What can hang from each mark
rumir: dumav ketes
vaka: ketes kufun rumir
vikin: kufun nelo
dumav: danof rumir vaka
nelo: vikin
kufun: vaka vikin
ketes: rumir vaka
danof: dumav

Known rows, with every way that one mark hangs from another
nelo[vikin[kufun[vaka[ketes rumir[dumav]]]]]: [-0.17  1.19  1.12 -2.65  0.02 -1.02 -0.67 -0.15 -1.25  0.74  0.26 -1.98
 -0.65  0.94 -1.53  1.14 -1.80 -0.24  1.35 -0.26 -1.29  2.04]
vaka[ketes rumir]: [ 0.31  1.08  0.05 -1.27  0.67  1.14 -1.65  1.68 -2.10  1.20  0.69 -2.88
 -1.04  0.26 -0.37  0.58 -0.70  0.53  0.85  0.67 -0.39  2.63]
kufun[vaka[ketes rumir[dumav]] vikin[nelo]]: [-0.64 -0.61  2.50 -0.83 -1.52  0.65 -1.22 -1.42  0.80  0.30 -1.21  0.44
  0.00  0.00 -0.42 -1.84 -2.81  0.16  2.71 -1.48 -0.76  1.59]
vaka[kufun rumir[dumav[danof] ketes]]: [-1.45  2.11 -0.54 -0.97  0.29  1.82 -1.32 -0.78 -1.13  1.12  2.25 -2.64
  0.22  0.21 -1.09 -1.16 -0.09  0.34  1.01 -0.27 -0.27  2.97]
vaka[ketes rumir[dumav[danof]]]: [-0.58  0.54 -0.34 -1.41 -0.13  0.70 -0.86 -0.32 -2.04  1.08  1.71 -3.86
  0.00  0.34 -0.27 -0.11 -0.90  0.67  2.00 -0.48 -0.57  4.33]
nelo[vikin[kufun]]: [ 0.07  2.09  0.73 -2.21  1.85 -1.61 -0.61  0.41 -2.65  0.67 -0.08 -1.30
 -0.81  2.16 -0.06  2.06 -0.18  0.47 -1.74 -0.13 -0.20  1.47]
vikin[kufun[vaka] nelo]: [-0.18  0.12  1.99 -3.24  1.35 -1.48 -1.46 -0.61 -0.32  0.45 -1.18  3.17
 -1.92  2.57 -0.44 -1.39 -0.27 -0.13 -0.36 -2.03  0.62  0.94]
ketes[vaka[kufun[vikin[nelo]] rumir[dumav[danof]]]]: [ 0.10 -0.11  0.53  0.27 -1.10  0.73 -1.32 -2.15 -0.55  0.01  1.48 -0.58
  2.09  1.17 -0.60 -3.75 -1.43  0.57  1.26 -0.90 -0.25  0.75]
dumav[rumir[ketes] vaka[kufun]]: [-1.19  1.74 -1.16 -1.20  1.72 -0.21 -1.03  2.18 -0.60  1.54  1.57 -0.67
 -0.33 -4.12  0.19  3.02  2.12  1.21 -0.90 -0.49  1.40  0.69]
danof[dumav[rumir[ketes] vaka[kufun[vikin[nelo]]]]]: [-2.09  1.47 -0.17  1.69  1.37 -0.84  0.06  0.93 -0.28  2.21 -1.34  0.47
 -0.70 -1.44  0.85  0.77  1.48  0.27  0.26 -2.19  1.73  1.18]
ketes[vaka]: [ 1.08  1.07  1.11 -2.56  2.37  1.35 -1.13  0.43 -1.84 -0.28  1.51 -2.68
  1.49 -1.54  1.07 -0.39 -0.22  1.29 -1.30 -0.09 -0.62  1.79]
rumir[dumav]: [-0.63  1.01  1.62 -2.78  1.90  1.74 -0.81 -0.58 -2.52  0.61  0.38 -4.11
  0.46  0.01  1.01 -0.34 -0.25  1.01 -1.01 -1.07 -1.00  2.37]
ketes[rumir[dumav] vaka[kufun]]: [ 1.68  1.34  0.89  0.03  1.60  2.42 -1.09  0.00 -1.06  0.16  1.85 -5.61
  3.11 -1.80 -0.08 -3.35 -1.07  0.39 -0.15 -0.33 -1.61 -0.11]
nelo[vikin]: [ 0.01  2.05  0.97 -1.54  1.42 -0.45 -1.02  1.36 -2.84  0.33  0.60 -3.59
  0.35  0.50  1.00  2.50  0.01  1.26 -1.30  0.69 -0.43  0.98]
ketes[rumir[dumav[danof]] vaka]: [ 0.90  0.89  0.79 -1.28  1.64  1.41 -0.30 -0.80 -0.93 -0.63  2.22 -4.87
  3.57 -1.62  1.98 -2.99 -0.65  1.52 -0.05 -1.37 -0.84  2.29]
dumav[danof vaka[ketes kufun rumir]]: [-0.08  0.29 -2.00  0.97 -0.01 -1.50 -1.86  1.84 -1.64  1.24  2.26 -3.44
 -0.20 -1.02 -1.04  1.94  1.21  0.52  1.27  0.74  0.93  2.27]
kufun[vaka[ketes rumir] vikin[nelo]]: [-0.07 -0.39  2.09 -0.48 -1.20 -0.08 -1.54 -0.31  0.87  0.18 -1.48  1.46
 -0.49 -0.07 -0.34 -0.96 -2.41  0.27  2.06 -0.74 -0.07  1.29]
danof[dumav[rumir vaka[kufun[vikin[nelo]]]]]: [-1.49  0.24 -0.04  1.82  1.19 -1.66 -0.25  1.09 -1.27  2.22 -1.91 -0.93
 -0.50 -0.17  1.03  0.39  1.39  0.55 -0.40 -1.80  1.74  0.01]
vaka[ketes[rumir] kufun[vikin[nelo]]]: [ 1.52  1.04  0.36  3.46 -0.29 -0.09 -1.25  0.52 -0.01  1.17 -0.74 -1.47
  0.47  0.03 -1.45 -1.28 -2.07 -0.81  1.78 -0.54 -0.24  0.22]
vaka[ketes kufun rumir[dumav[danof]]]: [-0.07  0.81 -1.10  0.26 -0.70  0.54 -1.41 -0.21 -1.97  1.60  2.14 -4.49
  0.05  0.46 -2.27 -0.27 -1.12 -0.34  2.55  0.33 -0.70  3.36]

Rows
[-1.81  0.80 -1.36  0.57 -0.26 -2.36 -0.47 -0.04  0.81  0.93  1.11  2.76
  0.29 -2.67  0.63  2.20  1.54  1.31  0.42 -2.01  2.67  1.48]
dumav[danof rumir[ketes] vaka[kufun[vikin[nelo]]]]
[ 1.71  1.61  0.22  2.82  0.61  0.56 -0.92  0.66 -0.42  1.06 -0.68 -3.78
  1.14 -1.87 -1.30 -0.06 -2.34 -0.50  0.64  0.29 -0.89  1.30]
vaka[ketes[rumir] kufun[vikin]]
[-1.28 -0.55  1.38 -3.31 -0.12 -1.35 -1.26 -1.93 -0.17  0.48 -0.19  2.58
 -1.47  3.95 -0.44 -3.10 -0.38  0.21  1.02 -2.49  0.70  1.84]
vikin[kufun[vaka[rumir[dumav[danof]]]] nelo]
[-0.41 -0.30  1.51 -2.67 -0.26 -0.64 -1.44 -0.95 -0.19  1.05 -0.36  2.13
 -2.25  2.71 -1.85 -2.28 -1.34 -0.77  2.34 -2.09 -0.25  1.88]
vikin[kufun[vaka[ketes rumir[dumav]]] nelo]
[ 0.24  0.47  1.18 -2.41  0.50  0.84 -1.69  1.29 -0.54  0.50  0.17 -2.44
 -0.51 -1.51 -0.44  0.62 -1.32  0.51  1.26  0.60 -0.66  2.36]
kufun[vaka[ketes rumir]]
[-0.38  0.10 -0.26  1.97 -2.24 -0.27 -1.25 -1.71 -0.68  1.39  0.62 -0.87
  0.06  1.86 -2.22 -1.76 -2.04 -0.53  3.25 -0.95 -0.17  2.32]
vaka[ketes kufun[vikin[nelo]] rumir[dumav[danof]]]
[ 0.47  2.63  0.83 -0.56  1.71  2.09 -0.71 -0.68  0.08  0.00  1.24 -0.71
  1.67 -3.28 -0.52 -0.06 -1.31  0.24 -0.41 -0.27 -0.74  2.22]
rumir[ketes[vaka[kufun[vikin]]]]
[ 0.34  0.18  1.43 -2.37  0.75 -1.76 -1.20 -0.31 -0.14  0.85 -0.64  2.84
 -2.24  1.54 -1.69 -0.30 -1.00 -0.91  1.55 -1.90  0.28  2.16]
vikin[kufun[vaka[ketes]] nelo]
[-0.10  0.35  0.54 -2.69  0.74  1.54 -1.03 -0.94 -1.76 -0.25  2.44 -3.26
  2.00 -0.11  1.15 -2.25 -0.36  1.63  0.06 -0.52 -0.58  2.72]
ketes[vaka[rumir[dumav[danof]]]]
[-2.02  1.25  0.28  0.53  0.13 -0.23 -0.65 -1.73  0.21  0.55  1.43  0.15
  0.79 -1.30  0.12  0.01  0.75  0.53  1.14 -2.52  0.65  2.43]
rumir[dumav[danof vaka[kufun[vikin[nelo]]]] ketes]
[-0.19  0.68  1.23 -0.74  2.27  1.26 -1.05  1.18 -1.50  0.34  0.34 -5.40
  1.44 -1.52  2.38 -1.09  1.00  1.60 -1.30 -1.29 -0.43  0.18]
ketes[rumir[dumav[vaka]]]
[-1.00  0.29 -0.30 -0.68  1.09 -0.57 -1.13 -0.37 -2.07  0.76  1.83 -4.53
  1.13 -0.97  0.36  0.81  1.39  1.00 -0.44 -0.93  0.19  2.08]
rumir[dumav[danof vaka[kufun]]]
[-0.76  0.21  1.28  0.80 -0.97  1.29 -1.86 -1.31 -1.08  1.17 -0.70 -0.72
 -0.11  2.90 -1.00 -3.21 -1.32  0.10  0.54 -0.76 -0.32 -0.63]
vaka[kufun[vikin[nelo]] rumir[dumav]]
[-0.51  0.97  0.42 -2.55 -0.40 -2.08 -0.36 -0.83 -1.07  0.52  0.89 -1.78
 -0.22  1.10 -1.27  1.47 -1.63  0.00  1.83 -0.51 -0.70  3.34]
nelo[vikin[kufun[vaka[ketes rumir[dumav[danof]]]]]]
[-0.71 -0.46  0.78 -2.48 -0.72 -1.66 -1.12 -1.54 -0.01  0.82  0.24  2.37
 -1.77  2.91 -1.63 -2.02 -1.11 -0.54  2.80 -2.33  0.31  3.04]
vikin[kufun[vaka[ketes rumir[dumav[danof]]]] nelo]
[-0.72  2.59 -0.47 -0.63  2.55  1.12  0.36  0.84 -1.19  1.87  0.62 -2.34
  0.45 -2.60  0.24  0.27  0.35  0.19  0.11 -0.98  0.26  3.00]
danof[dumav[rumir[ketes[vaka[kufun]]]]]
[ 0.45  0.51  1.11 -1.47  0.68  0.18 -0.43 -0.15  0.16  0.06  0.80 -4.46
  1.64 -2.88  0.40 -0.15 -1.71  0.49  1.90 -0.98 -0.97  3.70]
kufun[vaka[ketes[rumir[dumav[danof]]]]]
[-0.57  0.12 -1.22 -0.55  0.50 -1.29 -1.42  1.73 -1.71  0.74  1.82 -2.91
 -0.24 -1.03  0.79  2.09  1.47  1.35  0.84 -0.02  1.10  3.17]
dumav[danof vaka[ketes rumir]]
[-1.88  2.12 -0.88  0.21  2.70 -0.20 -0.07  2.11 -1.40  2.43 -0.11 -2.71
 -0.64 -2.72  0.75  2.13  2.23  0.47 -0.50 -1.16  1.24  2.04]
danof[dumav[rumir[ketes] vaka[kufun]]]
[-1.41  1.62  1.09  0.66 -0.73  2.16 -1.55 -1.53 -0.03  1.08 -0.04  0.72
 -0.32  1.48 -1.26 -2.93 -1.27 -0.11  1.30 -1.19 -0.37  0.54]
vaka[kufun[vikin[nelo]] rumir[dumav ketes]]
[-1.75  2.26  0.52 -2.81  1.69  1.49 -0.09 -1.58 -1.12  0.37  1.87 -2.24
  0.71 -1.36  1.01  0.47  0.05  1.06  0.33 -1.90 -0.30  5.23]
rumir[dumav[danof] ketes]
[ 1.40  1.06  1.04 -0.12  1.33  1.08 -1.14 -0.64 -0.93 -0.08  0.59 -2.22
  2.11 -1.84 -0.39 -0.72 -1.55  0.41 -1.21  0.27 -0.78  0.86]
ketes[vaka[kufun[vikin]]]
[-0.73 -0.23  1.59 -1.38 -0.91  0.26 -0.38 -1.93  0.58 -0.02 -0.56 -2.03
  1.21 -1.86  0.07 -0.16 -2.92  0.68  1.88 -0.85 -0.89  4.06]
kufun[vaka[ketes rumir[dumav[danof]]] vikin]
[ 0.17  0.78  1.20  1.13  0.30 -0.10 -1.62 -0.57 -1.11  0.83 -0.98  0.05
 -0.10  1.50 -0.75 -0.85 -0.90 -0.02 -0.59 -0.61  0.27 -0.19]
vaka[kufun[vikin[nelo]]]
[-0.27  0.44  1.53 -3.94  1.73 -0.27 -1.41 -0.02 -0.76  0.45 -1.09  0.27
 -1.56  1.39 -0.25 -0.95 -0.62  0.40 -1.40 -0.48  0.01  1.53]
vikin[kufun[vaka[rumir]]]
[-0.58  0.73  1.11  0.18 -0.11  1.86 -1.43 -1.22 -1.48  1.04 -0.65 -3.16
  0.55  1.11 -0.75 -2.07 -1.64  0.38 -0.62  0.06 -0.95  0.41]
vaka[kufun[vikin] rumir[dumav]]
